Every row comes from one small tree of marks. The marks that hang from a mark follow it in brackets, in alphabetical order. Every link used is in the known rows. Which tree was each row made from?
Known rows:
C(B(F M) H): [ 1.907 -5.078  3.542 -2.024  1.402 -2.013  0.389 -1.941  3.671  0.102
 -3.509  0.501 -1.163 -0.874  0.567  1.485 -2.147  1.548  2.261  1.507
  2.486  1.571  1.119  2.980]
N(M(B H)): [ 0.446 -3.025 -1.915 -0.155 -1.066 -1.002 -1.448 -1.534  0.400  1.872
  0.405 -0.790  0.064 -1.962  2.236 -0.299 -1.847 -0.636 -0.655 -0.290
  1.115 -1.746 -0.145  1.305]
H(C(B(F M))): [ 1.671 -3.870  3.202 -1.989  2.016 -1.880 -0.005 -0.911  3.114  0.187
 -3.284 -0.416  0.630 -0.595 -0.139  2.100 -2.883  0.957  3.359  1.045
  2.173  1.474  2.632  2.107]
C(B(F(X) M)): [ 0.605 -4.242  2.667 -1.933  1.196 -1.147 -0.478 -0.972  3.101 -0.126
 -3.912  0.993 -0.173 -0.501 -0.261  2.489 -2.265  1.349  3.404  0.182
  2.948  1.276  2.154  2.469]
F(B(C M(H)) X): [ 0.250 -5.160  0.746 -2.244  0.647 -1.323 -0.314  0.521  0.943  0.994
 -2.235  1.231  0.463 -0.670 -0.225  1.360 -1.945  0.035  2.234 -0.651
  1.979 -0.085  0.872  0.621]
C(B H): [ 1.773 -3.514  2.534 -1.553  0.983 -1.537  1.360 -0.944  1.910  0.657
 -2.548 -0.219 -2.282  0.151  1.733  0.005 -1.766  0.522  0.745  1.124
  2.628  0.744  0.529  2.685]
C(B(M) H): [ 1.556 -4.943  2.662 -2.298  1.726 -2.014  1.199 -0.741  2.585  0.334
 -3.110  0.403 -1.827 -0.596  1.213  0.825 -2.127  0.493  1.293  1.837
  3.274  1.806  0.308  2.846]
N(M): [-0.125 -2.926 -0.961 -1.069 -0.923 -0.917 -0.305 -0.199  1.602  0.767
 -0.505 -1.519 -0.368 -0.424  2.484  0.238 -0.732 -1.159  0.793  0.508
  2.159 -0.497 -0.033  3.710]
F(B(C(H)) X): [ 0.872 -3.891  2.420 -2.156 -0.048 -1.105  1.236 -0.033  1.481  0.589
 -2.491 -0.130 -1.076  0.591  0.657  0.085 -1.486  0.023  1.408 -0.356
  1.014 -0.240  0.677  1.885]
X(F(B)): [ 0.321 -4.013 -1.086 -2.728  0.244  0.419  1.003 -0.278  0.823 -0.763
 -1.714 -0.932 -0.162  0.941  0.748  0.735 -0.136 -1.462  2.788 -0.185
  1.908 -1.479 -0.054  2.663]
H(C(B(M))): [ 1.258 -3.689  2.375 -2.237  2.286 -2.001  0.800  0.199  2.068  0.439
 -2.857 -0.431 -0.087 -0.284  0.586  1.459 -2.776 -0.096  2.376  1.438
  2.847  1.574  1.830  1.881]
F(B(C M)): [ 0.914 -5.829  1.322 -2.577  0.393 -1.525  0.906  0.646  1.941  0.549
 -2.425 -0.976  0.240 -0.280  0.577  0.833 -1.341 -0.753  2.705 -0.021
  1.286  0.249  0.545  1.849]
B(F M): [ 0.306 -4.267  1.423 -1.724  0.767 -0.897 -0.366 -1.068  3.462  0.013
 -2.316 -0.948  0.002 -1.050  0.232  2.089 -0.773 -0.135  2.908  0.190
  2.205  0.348  1.337  2.981]
X(F(B(C M))): [ 1.176 -5.983  0.103 -3.914  0.736 -0.570  0.440  0.295  1.499 -0.188
 -1.861 -0.898  0.537  0.168 -0.042  1.873 -0.649 -0.763  3.510  0.005
  1.401 -0.584  0.379  2.142]
X(F): [ 0.224 -2.901 -0.792 -2.494  0.670  0.695  0.190 -0.449  1.274 -0.118
 -0.710 -1.632 -0.787  0.428  0.953  1.664  0.393 -1.250  2.301 -0.334
  2.640 -1.354  0.552  3.095]
C(H): [ 0.691 -2.839  1.491 -1.421  0.621 -0.902  1.241 -0.854  2.050  0.572
 -1.394 -1.173 -2.006 -0.251  1.685  0.150 -0.610 -0.731  0.496  0.690
  2.340 -0.066  0.168  3.050]
C(B(F M(N)) H): [ 2.338 -5.241  3.132 -1.548  1.422 -2.263  0.337 -1.160  4.080  0.081
 -3.647  0.291 -0.623 -1.142  0.749  1.308 -2.563  0.023  1.367  2.019
  3.557  1.262  0.082  3.489]
N(M(B H(C))): [ 0.853 -2.057 -1.206 -0.239 -0.112 -1.375 -1.406 -1.234  0.286  1.912
  0.642 -1.184  1.076 -1.806  1.763 -0.172 -2.750 -0.782 -0.534  0.261
  0.734 -1.317  0.766  0.739]
X(F(B(C(H)))): [ 1.849 -4.716  0.950 -3.312  0.285 -0.481  1.088 -0.700  1.160  0.100
 -1.341 -1.049 -0.946  0.749  0.724  0.639 -0.420 -0.293  1.930  0.015
  0.759 -1.198  0.057  2.425]
B(C(H) F M(N)): [ 2.158 -5.220  3.253 -1.632  0.810 -2.087 -0.263 -0.769  4.204  0.760
 -2.123 -1.227 -0.038 -1.611  0.534  1.749 -1.360 -0.525  1.356  0.960
  2.269  0.295  0.266  3.259]

Which tree is each row?
[ 1.944 -3.477  2.267 -0.637 -0.640 -0.688 -0.764 -1.993  2.580  1.551
 -1.502 -2.645  0.289 -1.425  0.453  0.911 -1.266  0.744  1.926 -1.787
 -0.636 -1.614  2.084  0.965] -> M(B(C F))
[ 1.968 -4.032  2.910 -1.391  2.038 -2.264 -0.036 -0.037  3.575  0.205
 -3.328 -0.593  1.137 -0.876  0.122  1.921 -3.176 -0.593  2.620  1.628
  3.267  1.067  1.610  2.518] -> H(C(B(F M(N))))
[ 0.786 -2.799  2.557 -1.123  0.513 -0.510 -0.354 -1.219  2.490  0.237
 -3.518  0.315 -0.540  0.253  0.265  1.651 -1.812  1.385  2.897 -0.657
  2.487  0.104  2.364  2.310] -> C(B(F(X)))
[ 1.330 -4.851  2.438 -1.845  1.088 -1.538 -0.183 -1.233  3.298  0.069
 -3.523  0.007 -0.278 -0.772  0.344  1.871 -1.928  1.128  3.174  0.641
  2.554  1.101  1.644  2.692] -> C(B(F M))
[ 0.754 -5.302  2.625 -2.985  0.613 -1.653  1.026  0.093  2.078  0.251
 -3.036  0.592 -0.570 -0.110  0.095  0.959 -1.824 -0.029  1.953  0.335
  1.597  0.831  0.412  2.027] -> F(B(C(H) M) X)
[ 1.804 -5.009  3.616 -2.235  0.823 -1.775 -0.192 -1.544  3.740  0.722
 -1.928 -1.028 -0.601 -1.252  0.294  1.946 -1.069  1.034  2.165  0.501
  1.107  0.580  1.354  2.830] -> B(C(H) F M)
[ 1.151 -2.854  2.540 -0.832 -0.573 -0.335 -1.051 -1.772  2.446  1.314
 -1.924 -1.557  0.425 -1.068 -0.198  1.550 -1.633  1.001  2.069 -2.336
 -0.206 -1.425  2.512  0.742] -> M(B(C F(X)))
[ 1.377 -4.984  0.379 -1.161  1.674 -2.016 -0.407  0.482  1.757  1.067
 -2.401  0.953 -0.130 -1.448  1.092  0.943 -2.546 -1.044  0.894  1.278
  4.648  0.634 -0.346  1.923] -> C(B(M(H N)))
[ 1.444 -3.609 -0.822 -0.360 -1.205 -1.417 -1.886 -1.236  0.448  2.631
  0.659 -1.386  0.436 -1.944  1.928 -0.055 -1.800  0.073 -0.356 -0.894
  0.122 -1.862  0.327  0.718] -> N(M(B(C) H))
[ 1.076 -1.694  0.230 -0.402  0.940 -0.952 -0.320 -1.105  0.504  1.784
 -0.311 -1.200  0.331 -1.532  0.709  0.101 -2.436 -0.821  0.270 -0.516
  1.001 -1.307  1.585 -0.241] -> M(B H(C))
[ 1.296 -2.987  3.631 -1.407  0.797 -1.014  0.225 -2.008  2.781  0.186
 -3.501  0.798 -1.406  0.068  0.416  1.207 -2.095  1.870  1.899  0.146
  2.402  0.627  1.885  2.767] -> C(B(F(X)) H)
[ 1.197 -2.953  3.597 -1.580  0.191 -0.841 -0.372 -1.533  2.981  0.895
 -2.069 -0.804 -0.824 -0.263  0.177  1.806 -1.013  1.348  1.763 -0.728
  1.114 -0.345  2.047  2.519] -> B(C(H) F(X))
[ 0.198 -5.456 -1.766 -3.144  1.281 -0.231 -0.125 -0.345  0.664 -0.331
 -1.339  0.873  0.366 -0.551  0.020  1.550 -0.917 -1.116  2.578  0.356
  2.616 -0.914 -0.310  1.748] -> X(F(B(M(H))))
[ 0.441 -4.140  2.749 -2.073  0.593 -0.914 -0.950 -0.580  3.224  0.508
 -2.514 -0.460  0.486 -0.770 -0.658  2.930 -1.096  0.883  3.375 -1.005
  1.657  0.297  2.355  2.283] -> B(C F(X) M)
[ 1.236 -4.283  3.738 -2.295  1.497 -1.660  0.108 -1.958  3.451 -0.251
 -4.020  1.517 -0.999 -0.487 -0.100  2.031 -2.508  1.867  2.386  0.976
  2.953  1.640  1.671  2.842] -> C(B(F(X) M) H)
[ 1.471 -3.110  0.062  0.713 -0.236 -0.732 -1.391 -1.714  2.131  1.502
 -0.971 -0.931  0.754 -2.374  0.791  0.513 -1.800 -1.058  0.212 -0.928
  1.655 -2.188  0.392  0.928] -> M(B(F) H N)
[ 1.618 -4.612  2.220 -2.016 -0.093 -1.542  1.542 -0.231  1.643  0.779
 -2.035 -1.202 -1.210  0.299  1.263 -0.375 -1.144 -0.240  1.195  0.139
  0.619 -0.418  0.265  2.030] -> F(B(C(H)))
[ 2.384 -3.701  1.126  0.357 -0.343 -1.193 -1.804 -1.444  2.121  2.305
 -0.735 -1.646  1.043 -2.345  0.579  0.698 -1.918 -0.350  0.373 -1.550
  0.711 -2.264  0.898  0.440] -> M(B(C F) H N)
[ 1.047 -1.774  3.337 -1.256  1.366 -1.017 -0.155 -0.955  2.297  0.243
 -3.287 -0.093  0.281  0.432 -0.205  1.919 -2.763  1.224  2.972 -0.202
  2.110  0.409  3.384  1.795] -> H(C(B(F(X))))
[ 1.455 -4.838  2.649 -2.561  1.119 -1.786  0.643 -0.362  2.730  1.091
 -1.526 -1.038 -1.289 -0.904  0.924  1.252 -1.027 -0.015  1.254  0.798
  1.966  0.820  0.552  2.647] -> B(C(H) M)
[ 0.844 -4.318  2.436 -1.507  0.495 -1.291 -1.079  0.198  3.710  0.553
 -2.684 -0.640  1.062 -1.046 -0.383  2.701 -1.546 -0.736  2.579 -0.422
  2.836 -0.048  1.298  2.671] -> B(C F(X) M(N))
[ 2.551 -3.565  2.071 -0.741 -0.165 -1.495  0.511 -0.706  2.356  1.795
 -1.114 -2.252 -0.694 -1.418  1.611 -0.329 -1.779 -1.445 -0.800 -0.022
  1.195 -1.172 -0.228  1.644] -> M(B(C(H)) N)
[ 0.253 -2.029 -0.971 -0.664  0.305 -1.415 -1.121 -0.273  0.463  1.509
  0.544 -0.856  0.661 -0.767  1.854  0.482 -1.918 -0.919  0.199  0.808
  1.998 -0.789  0.727  2.135] -> N(M(H(C)))
[ 1.276 -4.953  1.182 -1.534  1.279 -1.859  0.623  0.860  2.632  0.333
 -3.161 -0.119 -0.309 -0.587  1.318  0.940 -2.296 -1.447  1.523  1.403
  4.373  1.074 -0.253  2.854] -> C(B(M(N)))
[ 2.084 -3.745  3.336 -1.216  0.823 -1.419  0.478 -2.090  2.988  0.369
 -3.026 -0.317 -1.599 -0.265  1.045  0.659 -1.751  1.637  1.609  0.710
  1.960  0.567  1.399  2.861] -> C(B(F) H)
[ 0.326 -4.319 -0.594 -1.035  1.243 -1.442 -0.480  0.643  1.959  1.029
 -1.168  0.082  0.084 -1.738  0.993  1.153 -1.488 -2.226  0.607  0.808
  4.272 -0.224 -0.658  2.136] -> B(M(H N))
[ 1.795 -2.943  3.574 -1.016 -0.354 -0.823 -0.557 -2.563  2.749  1.299
 -1.945 -1.098 -0.484 -1.133 -0.046  1.125 -1.781  1.448  1.041 -1.455
 -0.279 -0.981  2.132  1.272] -> M(B(C(H) F(X)))
[ 0.602 -4.479 -1.039 -3.283  2.119 -0.736  0.018 -0.135  0.547 -0.329
 -1.124  0.415  1.171 -0.365 -0.393  1.757 -1.730 -1.143  2.730  0.863
  2.320 -0.652  0.643  1.187] -> X(F(B(M(H(C)))))
[-0.448 -3.531  1.644 -1.898  0.729 -0.525 -0.667 -0.916  3.330 -0.249
 -2.806  0.085  0.217 -0.834 -0.367  2.677 -1.070  0.161  3.206 -0.301
  2.657  0.456  1.810  2.852] -> B(F(X) M)
[ 1.929 -6.098  2.011 -2.269  0.637 -2.408  1.325  0.802  2.696  0.535
 -2.654 -0.603 -0.203 -0.664  0.968  0.119 -1.887 -1.860  0.881  1.387
  2.256  0.415 -1.032  2.547] -> F(B(C(H) M(N)))
[-0.048 -2.575  1.671 -1.530  1.957 -1.118 -1.431 -0.962  2.227  0.516
 -1.802  0.822  1.111 -1.368 -1.018  2.800 -2.331  0.414  2.575 -0.002
  2.548  0.165  2.681  1.285] -> B(F(X) M(H(C)))
[ 1.314 -6.002  0.126 -1.525  0.572 -2.058 -0.059  1.198  1.518  1.290
 -1.787  0.024  0.921 -1.282  0.586  0.528 -2.006 -1.740  1.171  0.320
  2.567 -0.501 -0.636  1.136] -> F(B(C M(H N)))
[ 0.001 -2.439  0.046 -0.488 -1.646 -0.409 -1.583 -2.159  2.244  0.650
 -1.371 -0.892  0.824 -1.288  1.032  0.840 -1.886  0.204  1.142 -0.936
  0.575 -1.297  1.288  2.306] -> N(M(B(F(X))))
[ 2.938 -3.765  3.003 -0.392 -0.329 -1.473 -0.290 -1.898  3.307  1.501
 -1.625 -2.269 -0.037 -1.782  0.943  0.378 -1.787 -0.326  0.033 -0.418
  0.423 -1.347  0.492  1.850] -> M(B(C(H) F) N)
